Known rows, with every step that occurs:
H, C, S: [ 11  -4   2  -3 -16  10   2  -4   5 -22 -16 -23 -10 -13  25   5 -18  13
   1 -10   0  -6  -8   3  -1   7]
G, X: [  2   9   3 -18  -6  14   5 -14  12  -4 -12 -11   1 -10  16  15 -23   3
   6  -4  -7 -17  -6 -11 -16   1]
P, S, B, R, X: [ 12  24   8   2 -23  24   8 -16  -6  -7 -19 -19 -24   2  35   0 -34 -11
 -21 -26 -12  18 -13   0  -3   1]
B, R, E, V: [ -5  12  13  17 -15   7   8   0   4   9 -14 -16  -1  -8  16 -23 -37  -7
   1 -15  -4   8 -17   5  -9  14]
B, S: [-11  13   8  -7 -17   6  -3  -8   9 -16 -10  -8  -8  -2  12   4 -24   2
   0  -6  -2   5  -4  -4  -6   1]
V, P, S, B: [ -5  20   8 -20 -15  23  -6 -12  20 -16 -18 -25 -20  -1  24  -7 -12  -9
 -15  -2 -16   8 -24 -15 -14   2]
C, S, P, V: [  8   3  18 -10 -14  30   0  -2   5 -17 -10 -22  -8 -24  23  -4 -14  -9
   9 -16 -18  -4 -12  -6  -4   3]
R, X, G: [ 14  18  26   1 -14  12   3  -8 -13  18  -7 -21 -10  -6  28   3 -21  -9
   8 -12 -14  -5 -15   1  -3   0]
S, B, R, E: [  3  16   8   5 -11   3   7  -9  -4   7 -22 -26  -2  -5  19  -5 -41  -9
  -8 -18  -7  11 -19  -3 -13  12]
E, R, X, G: [ 13  20  21  11 -17   8   7 -10 -15  17  -3 -12 -11 -10  33   2 -28   0
   2 -18 -12  -1 -20   4  -2   5]
P, V, E, R, X, G: [ 11  17  36   7 -17  19   8  -7  -5  20   0 -14  -6 -20  34  -9 -18  -7
   4 -14 -14  -4 -27  -2  -5  13]
P, S, B, R, E, V: [ -8  18  14  15 -17  28   7   1   6  -9 -27 -26  -7  -2  19 -22 -34  -9
 -22 -27 -11  20 -24  -5  -9  13]
K, H, C, S, B: [ 13  -4   1  -8 -10   0   1  -4  -9 -35 -28 -35 -14 -13  28  -4 -20   0
 -14 -11 -14   5 -14 -17  -5  13]
H, K: [ -2   5   4 -11  -2   5  -4   0  12  -4 -13 -19  -3 -11  25   1 -16   9
  -5  -4 -11 -10 -14  -4   0   2]
S, C: [ 17   5  13 -10 -17  10  -6 -10   2   0  -2 -12  -8 -16  21  -4 -13  10
   0 -13  -1 -10 -16  -6  -2   2]
K, H, C: [ 15   3  -1  -9  -7 -13  -6  -8  -7 -15 -15 -25 -17 -17  20  -6  -9   5
  -8  -3  -7  -8 -13  -9  -5   2]
P, V, E, R: [ -1   6  17  -3 -11  10   1  -5  12   2  -2  -7  -2 -21  26 -11 -10   1
   4  -8  -5  -7 -23 -10 -11  13]
P, S, B, R: [  4  20  -1  -2 -17  17   1  -8   4 -12 -19 -22 -15   2  27   2 -25  -7
 -19 -29  -7  15 -20  -7  -7  -2]
P, V, E: [  0   4  22 -14  -7  13  -2  -4  13   2  -7 -16  -2 -17  21 -11  -4  -7
  10  -3  -7 -11 -19 -12 -12   8]
X, G: [  5  14  18  -3  -9   5  -3  -1  -1  13  -7 -23   0  -6  20   6 -12  -5
   9 -16  -9  -8 -22  -5  -7  -3]
R, E, V: [-11   6  21   7  -8  14   2   2   5   2 -17 -17   2 -11  12 -24 -23  -2
   4  -6  -9  -3 -17  -3 -10  14]
E, R, B: [  6  15   5   3  -4  -4   6  -4  -2  -3 -20  -7   5 -13  29  -7 -29   9
  -6 -13  -2  -2 -11   3 -14   7]
V, E, R, B, S, C: [  8   9  25   4 -22  11   6  -5   4 -16 -13  -5   7 -13  24 -15 -31  23
 -23 -12   4  14  -9   0  -9  19]
E, V, P, S: [-14  16  14  -8 -19  26  -5  -3  29 -15  -9 -14 -19  -4  21 -25  -8  -6
  -6   1 -13   6 -22  -7  -8   3]
R, B, S: [ -5  18  11  -6  -9   4   3  -4   3 -18 -25 -10   2  -4  15  -1 -32   1
  -8  -7  -1   6   1   1 -13   4]
K, H, C, S: [ 13  -5  -3  -6 -12  -3   0  -2  -8 -30 -21 -28 -16 -15  26  -5 -16   7
  -3  -6 -13   0  -5  -2  -3   5]
V, P, S: [ -6  20   5 -18 -16  19  -5 -11  21 -12 -11 -16 -22  -2  22  -9  -8  -3
  -5   2 -14   3 -15  -2 -10  -5]
E, V, P: [-11  10  17  -7 -16   8  -3  -6  25  -2  -4 -11 -12  -9  19 -23 -17 -11
   6   9  -8   0 -25  -9 -12  12]
R, B, S, C: [ 10  15  18  -7 -17  12   1  -7   2 -17 -17 -11   0 -12  15  -5 -31  13
 -15 -13   3   4  -3   0  -8   8]

Rows:
[  6  -6  28  -9 -16  35   1   2   7 -16 -10 -26  -1 -22  26 -13  -6  -8
   7  -9 -20   2 -13  -8  -7  10] => C, S, P, V, E
[  0  26  19   3 -30  30   9 -14  13  -6 -13 -18 -31   0  33 -25 -36 -21
 -22  -9 -14  25 -25  -4  -7  13] => E, V, P, S, B, R, X
[  5   5   1   2 -19   8  10  -4   2 -14 -20 -23  -5   0  32   4 -39 -10
  -3 -24  -5  17 -15  -4  -8   9] => C, S, B, R
[ -8  19  19   7 -18   9   9  -7  17   8 -17 -25  -8  -6  17 -28 -44 -20
  -9  -2  -9  19 -31  -7 -18  25] => S, B, R, E, V, P
[ -8  23  10  -1 -26  23   1  -7  26 -10 -14 -20 -21   0  26 -20 -26 -16
 -21 -13  -9  22 -31 -11 -11  10] => E, V, P, S, B, R
[-13  11  22  -1 -13  12   2  -5  18   5 -12 -18  -7 -11  12 -32 -26  -9
   5  12 -14   2 -22  -2 -14  18] => R, E, V, P
[  1  14  36  -9 -12  26   0  -2   8 -17 -20 -20   7 -21  15 -16 -16  -8
 -11  -6  -9   8  -7  -7 -14  12] => R, B, S, P, V, E
[ -1  14   6 -11  -9  23  -5  -5   6 -19 -22 -23 -12   0  24   0 -10  -3
 -15 -20 -13   3 -20 -17  -8  -2] => P, S, B
[ 19 -10  22 -10 -14  20  -2   0  -4 -30 -17 -37 -13 -32  26 -19  -1  -2
  -8  -5 -22   1 -13 -11  -3  13] => K, H, C, S, P, V, E
[  3  22  26  -9  -9  22  -1  -5   5 -17 -20 -16   0 -23  10  -7 -24  -9
 -10 -13  -7   2  -6  -6 -10   5] => R, B, S, P, V
[ -4  13  17  15 -13  10   8  -2   2   5 -21 -24   1  -6  18 -20 -42 -13
 -10 -19  -5  13 -27  -8 -12  21] => S, B, R, E, V
[ -6  11  27   1 -23  26  -2  -9  12 -16   0  -8  -5 -23  17  -9 -16   1
  -9 -10  -8  11 -18 -11  -6  14] => B, S, P, V, E, R
[  5  -3  23   1 -19  30   6   0   6 -16  -6 -16  -2 -26  32 -13 -13   1
   2 -16 -17   6 -18  -5  -6  14] => C, S, P, V, E, R
[  8   6  25  -1 -14  22  -2  -7   7  -1  -1 -13  -2 -28  26 -13  -7  -1
  -2 -12 -11  -1 -25 -11  -7  12] => S, P, V, E, R
[  1  -1   7  -8 -11  15   4  -2   2 -20 -22 -24  -3  -2  28   2 -25  -6
   1 -15 -13   5 -13 -14  -9   9] => C, S, B
[ 21  -2  11  -9 -12  16  -4  -4  -7 -31 -16 -33 -19 -35  21  -9  -8  -2
  -5 -12 -20  -5 -12 -10   0   6] => K, H, C, S, P, V
[  1  23  21   1 -13  19   2  -7   5 -18 -15  -8  -1 -28  16  -7 -31   1
 -14 -19  -5   7  -9  -4 -10  10] => E, R, B, S, P, V
[ -1   3  12   3 -13   3   2  -5   5  -1  -6  -7   1  -8  30  -9 -15   8
   0  -5  -5   3 -19  -4 -10  11] => V, E, R
[  8  -1  13  -5 -16  23   0  -1  -2 -19 -13 -22  -6 -11  26  -2 -16  -1
   5 -14 -18   6  -6  -1  -3   2] => C, S, P
[ 16  18  12   2 -19   6   9 -17 -10   7 -14 -17 -16  -3  33   1 -43 -15
  -8 -16  -7  12 -15  -2  -7   8] => S, B, R, X
[  3  19  19   5 -32  31   4  -7  20   0  -8 -18 -19 -11  18 -35 -31   4
 -19 -12  -8  16 -25   8  -4  13] => B, R, E, V, P, S, C
[ -9  17  15   9 -21   6   8  -6  18  11 -10 -16 -10  -8  16 -30 -40 -12
   1   3  -7  13 -22   7 -15  17] => B, R, E, V, P
[ 19  17  45   9 -21  31   5  -8 -11  17   2 -21  -7 -28  33 -11 -14  -9
  -1 -17 -20   1 -29  -4  -3  13] => S, P, V, E, R, X, G
